In the rows, 128 means zero.
Known rows, with every step that occurs:
bora > fomedig > pase > pinoz > dudar: [167  86 126 169  64  53 117 113 158 165 102 123 116 170 117  80 156 144
 137 145 158 110 195  92 118 129 153 106 157 109 118 150]
lopip > gimebo > bora: [ 78 143  96  58 156 140 202 106 144  94 147 153 120 145 117 154 128 156
 128 105 154 146 104 104 144 134 138 199 129 115 141 124]
dudar > fomedig > pase: [140 103 113 178 108 156  68 142 141 155 117 123 158 134 132 124 160 164
 108 113 120  80 144  97 128 110 143 113 160 162 105 130]
dudar > sigoz: [177 142 111 124 129 112 115 100 131 148 131 135 112 152 142 105 113 123
 114 114 137 115 146 111 149 120 110 140 178 136 124 124]
dudar > fomedig > bora > gimebo: [139 170 107 101 109 166 101 125 145 137 114  86 125 123 108 143 159 173
 162 106 134 125 145 126 157 159 141 137 166 143 127 124]
guli > pinoz > gozod > sigoz: [150 122 129 115 122 114 148  95 115 100  95  94 116 105 199 152 184  98
 133 126 108 122 126 123  94 163 126 154 104  69  96 110]
pinoz > dudar > fomedig > gozod > sigoz > guli: [180 119 137 198 115 125  76 104 108 127  85  80  66 136 190 157 205 199
 121  90  94 113 153  98 126 141 142 168 169 124  96 127]
guli > pinoz > dudar: [106 116 132 157  92  86 116  92 143 123  95 104 133 149 155 119 155 120
 163 163 146 147 170 109 119 171 145 138  71 114 110 122]
pase > sigoz > guli: [163 123 133 125 152  94 111 133 120 129 104 101  81 148 160 139  97 180
 153 100 125 109 128 139 152 132 108 124 150 130 157 110]
fomedig > gozod > sigoz > pase: [151 138 121 135 211  98 137 110 136 105 135 125 103 121 151 130 188 190
 141  96 145 101  96 109 109 116 122 183 142  75 109 119]
gozod > sigoz > dudar > fomedig > bora > resat: [148 148 137 115 169 136  82 104 141 106  90  98 111 111 120 139 191 191
 192 133 145  94 151 106 159 164 128 205 117 142 128 122]
lopip > gimebo: [ 97 139  92 116 119 135 148 117 135 121 129 155 121 126 124 132 141 144
 114 121 144 135 119 127 153 128 139 160  94 113 125 128]
pase > pinoz: [135 131 127 113 106  79 145 123 139 124 106 126 115 140 138  97 127  93
 149 140 127 118 156 107 116 130 119 145 126 119 117 135]
dudar > sigoz > guli > pinoz > gozod: [173 161 140 136 126  99  93  73 103 123  99  85  82 153 237 140 125 123
 137  99 119 105 150 104 157 168  99 137 121 145 118  87]
sigoz > guli > pinoz > dudar: [ 99 139 153 158 111  72  97  94 119 120  91  86  98 168 195 131 145 153
 171 137 147 144 176 111 153 189 145 133  64 127 119 106]
bora > resat: [107 120 131 122 148 129 124 100 118 131 113 134 120 114 101 140 127 140
 166 140 136 118 138 111 138 156 135 160  88 130 124 131]
fomedig > bora > resat: [109 139 138  97 148 128 110  90 125 133 119 114  95 115 110 155 126 166
 200 150 152 132 144 107 156 177 133 201  74 131 141 119]
lopip > gimebo > bora > fomedig > pase > sigoz > gozod: [135 101  75  72 178 142 183  92 159 126 140 145 143 172 101 132 138 207
 159  73 208  85  87  74 141  89 124 138 192  89 150 107]
resat > bora > fomedig > gozod > sigoz > guli: [185 135 149  90 173  75 166 154  83 112 143  85  74 129 136 176 153 189
  76  59 117 104 125  84  90 105 130 110 152  79  93 132]
lopip > gimebo > bora > fomedig: [138 140 110  51 139 134 189 109 133 109 138 144 138 139  86 156 120 163
 122 108 164 145 115  95 146  98 150 131 154 107 148 118]
sigoz > dudar: [113 156 132 152 156 117 120 144 152 111 127 130 145 146 125  99 143 138
 135 127 149 102 122 143 144 131 109 129 123 141 139 118]
sigoz > pase > pinoz: [121 138 127 110 162  46 124 109 151 117  99 126 110 150 132  85 140 131
 174 142 152 119 149 114 128 133 114 147 118 127 128 114]
resat > bora > fomedig > gozod > sigoz > pase > pinoz: [189 125 124  69 196  17 185 138 130 103 112  99  86 131 105 119 180 161
 116  98 150  94 138  72  56  89 121 135 145  60  87 135]
pinoz > dudar: [126 100 123 159 102 112 120 105 137 134 105 115 103 147 129 119 155 139
 136 147 135 154 161 136 120 162 140 146 121 132 133 135]
gozod > sigoz > pase > pinoz > dudar: [135 102 118 119 154  18 144  85 160 111  78 110  75 163 145  80 187 156
 178 144 154 147 180 122 105 170 139 188 129  81 117 131]
guli > pinoz > dudar > fomedig > pase: [128  92 119 211  72 116  60 111 152 152  84 100 162 153 161 114 193 151
 143 150 143 100 185  84 121 155 163 125  96 152  89 127]
gozod > sigoz > pase > pinoz: [140 130 119  89 181  35 147 111 149  99  99 123  94 145 147  87 166 141
 169 124 148 123 148 118 115 136 127 174 136  73 116 122]
pase > pinoz > dudar > fomedig > gozod: [176 111 122 198  59 100  88 104 145 144  69 100  99 134 149 113 186 125
 134 142 104  87 173  83  93 122 126 166 151 146  89 147]
guli > pinoz > gozod > sigoz > dudar > fomedig: [160 140 138 161 128 138 102 117 136  94  72  79 148 111 192 133 219 113
 135 127 103  79 130 121 115 147 111 129 130 122  98  99]
gozod > sigoz > dudar > fomedig > pase > pinoz > guli: [143 139 116 156  96  40 111 149 148 112  83 118 118 152 155  45 228 144
 118 110 142  38 149  59 132 148 130 122 183 144  74 135]
dudar > pinoz: [122 120 119 113 132 116 113 121 143 126 106 137 139 119 162 108 120 116
 121 146 146 100 145 128 107 125 123 118 122 121  85 129]

Rows:
[ 85 148  88  61 154 103 199 163 135 120 143 106 122 137  81 135 139 138
 103  80 134 130 134 124 101 172 134 116 129 107 103 140]
resat > bora > gimebo
[145 106 101 120 162 138 127 105 140 130 107 116 116 145 133 120 132 148
 179 109 152  98  99 125 123 114  93 125 167 107 135 103]
pase > sigoz > gozod
[158  89 100 151 135 113 119 144 155 146 129 135 128 147 133 109 124 180
 141 104 142  81 120 127 126 118 123 151 159 115 135 132]
fomedig > pase > sigoz
[158  54  86 200 112 148  59  93 159 162  78 101 124 167 136 103 188 197
 170 113 153  75 145 100 114 129 122 127 188 144 114 116]
pinoz > dudar > fomedig > pase > sigoz > gozod
[116 127 144 139 128  57 123  91 115 101  94  81  87 161 206 139 169 157
 161 119 138 150 179 108 136 193 153 155  85  80 108 115]
gozod > sigoz > guli > pinoz > dudar
[119 122 100  81 142 133 178 116 152 129 162 158 151 153  99 146 135 190
 111  90 181 119 117  78 151 104 163 146 153 108 139 129]
lopip > gimebo > bora > fomedig > pase
[166 127 151  61 151 131 172 120 125 121 137 120 141 140  93 151 109 144
 133 118 145 137 126  95 126 101 139 105 186 125 156 117]
gimebo > bora > fomedig
[150 140 108 124 156 139 112  71 129 142 131 131 116 166 154  99 139 126
 147  96 163 102 123  91 142 119  96 131 181 135 117 102]
dudar > sigoz > gozod
[140 127 139 150  74 124  67  86 144 131  72  70 116 136 160 143 177 153
 181 174 140 142 191 105 135 172 149 154  88 152 123 111]
guli > pinoz > dudar > fomedig > bora
[198 136 113 121 153  57 115  61 145 131  85 113  66 157 178  81 144 115
 156 123 130 101 151 119 134 142  83 169 171 140 127 105]
dudar > sigoz > pase > pinoz > gozod
[122 153 152 112 157  77 128 117 105  98 112  92 107 142 211 146 150 146
 154 100 136 130 149 105 140 157 136 138  92  81 102 106]
gozod > sigoz > guli > pinoz
[175 106 135 157 106  93  89 112 115 129  78  84  74 133 221 130 194 154
 117  77  83  70 153  96 120 150 125 158 179 127  86 121]
dudar > fomedig > pase > pinoz > gozod > sigoz > guli
[158 132 121 143 159  99 126 151 169 118 112 125 126 146 121  97 124 158
 158 123 143  84 117 157 143 121  88 133 154 132 160 113]
pase > sigoz > dudar
[139 147 113 150 180 107 133 133 165  91 122 138 134 122 189  95 183 144
 112 107 150  45 114 121  93 117 102 171 145  79  60 130]
fomedig > gozod > sigoz > dudar > pinoz
[133 131 126 114 179  86 135  82 133  89  93  92 113 124 193 139 197 139
 163 129 130 126 117 129 106 166 122 158  95  74 108  93]
guli > pinoz > gozod > sigoz > pase
[142 124 115 179 148 124  85 156 160 124 122 123 160 143 147  96 203 174
 110  95 136  66 136 110 128 118 134 147 177 135 100 130]
gozod > sigoz > dudar > fomedig > pase
[193 117 137 210 101  97  51 103 128 131  56  64  91 143 201 150 163 192
 168 122 119  79 158  89 135 135 122 139 118 139 111 101]
pase > sigoz > guli > pinoz > dudar > fomedig > gozod
[152 119 127 123  89 103 143 100 128 126  90 108  90 123 165 120 145  77
 133 133  92 111 134 126 103 149  98 150 137 126 115 126]
pase > pinoz > gozod
[156 126 140 121 149 118 135 100  90 107 108  87  58 127 206 166 164 157
 116  79  86 131 115 141 127 168 119 159 153 102 119 113]
pinoz > gozod > sigoz > guli
[123  96  99 100  87  63 194  85 173 132 119 146 112 187 110 107 157 170
 135 118 185 127 172  65 131 140 164 178 151 101 131 145]
lopip > gimebo > bora > fomedig > pase > pinoz > dudar
[163  98 125 164  51  87  93 104 142 146  52 100 104 146 132 100 168 108
 150 160 111 123 198 103 110 146 139 136 151 158 103 140]
pase > pinoz > dudar > fomedig
[148 125 119 166 128  75 105 154 173 122 101 122 143 154 155  68 201 143
 125 105 137  53 162  91 119 118 126 157 176 125  90 140]
gozod > sigoz > dudar > fomedig > pase > pinoz
[158 127 142 109 124  70 152  99 105 101  89  83  46 137 216 138 161 117
 133  92  88 116 143 120 119 167 107 174 155  99 110 115]
pase > pinoz > gozod > sigoz > guli
[116 146 153 148 125 108 108  97  97 109  95  75 102 128 222 162 141 123
 150 114 108 118 127 120 142 175 114 123  77 134 117  88]
sigoz > guli > pinoz > gozod
[ 96 127 134  62 185 130 166  88 126 115 126 129 126 128 100 160 114 146
 182 120 144 123 123  85 130 164 134 200 120 134 139 124]
gimebo > bora > resat
[164  88 111  78 188 138 157 104 153 138 138 122 154 173 106 130 124 192
 170  81 189  73  96  76 120  90 116 111 225 104 152 100]
gimebo > bora > fomedig > pase > sigoz > gozod
[184  84 109 151  87 114 109 115 135 134  81 102 105 117 182 120 207 121
 104 100  82  72 152  97  90 132 129 164 187 115  72 138]
dudar > fomedig > pase > pinoz > gozod > sigoz
[146 156 125 166 175 116 149 141 148  93 143 128 123 128 163 116 188 157
 117  93 135  73  96 113 118 120 103 183 152  84 107 130]
fomedig > gozod > sigoz > dudar
[166 126 140 139 134  95 112 104 114 115  76  72  83 130 215 163 119 148
 169 115 105  96 125 133 144 164  97 131 107 116 138  82]
pase > sigoz > guli > pinoz > gozod
[132 144 135 141 148 105 147 113 142  82  99  94 132 127 195 123 196 109
 142 120 123  96 118 135 115 166 106 149 106  83  99 105]
guli > pinoz > gozod > sigoz > dudar
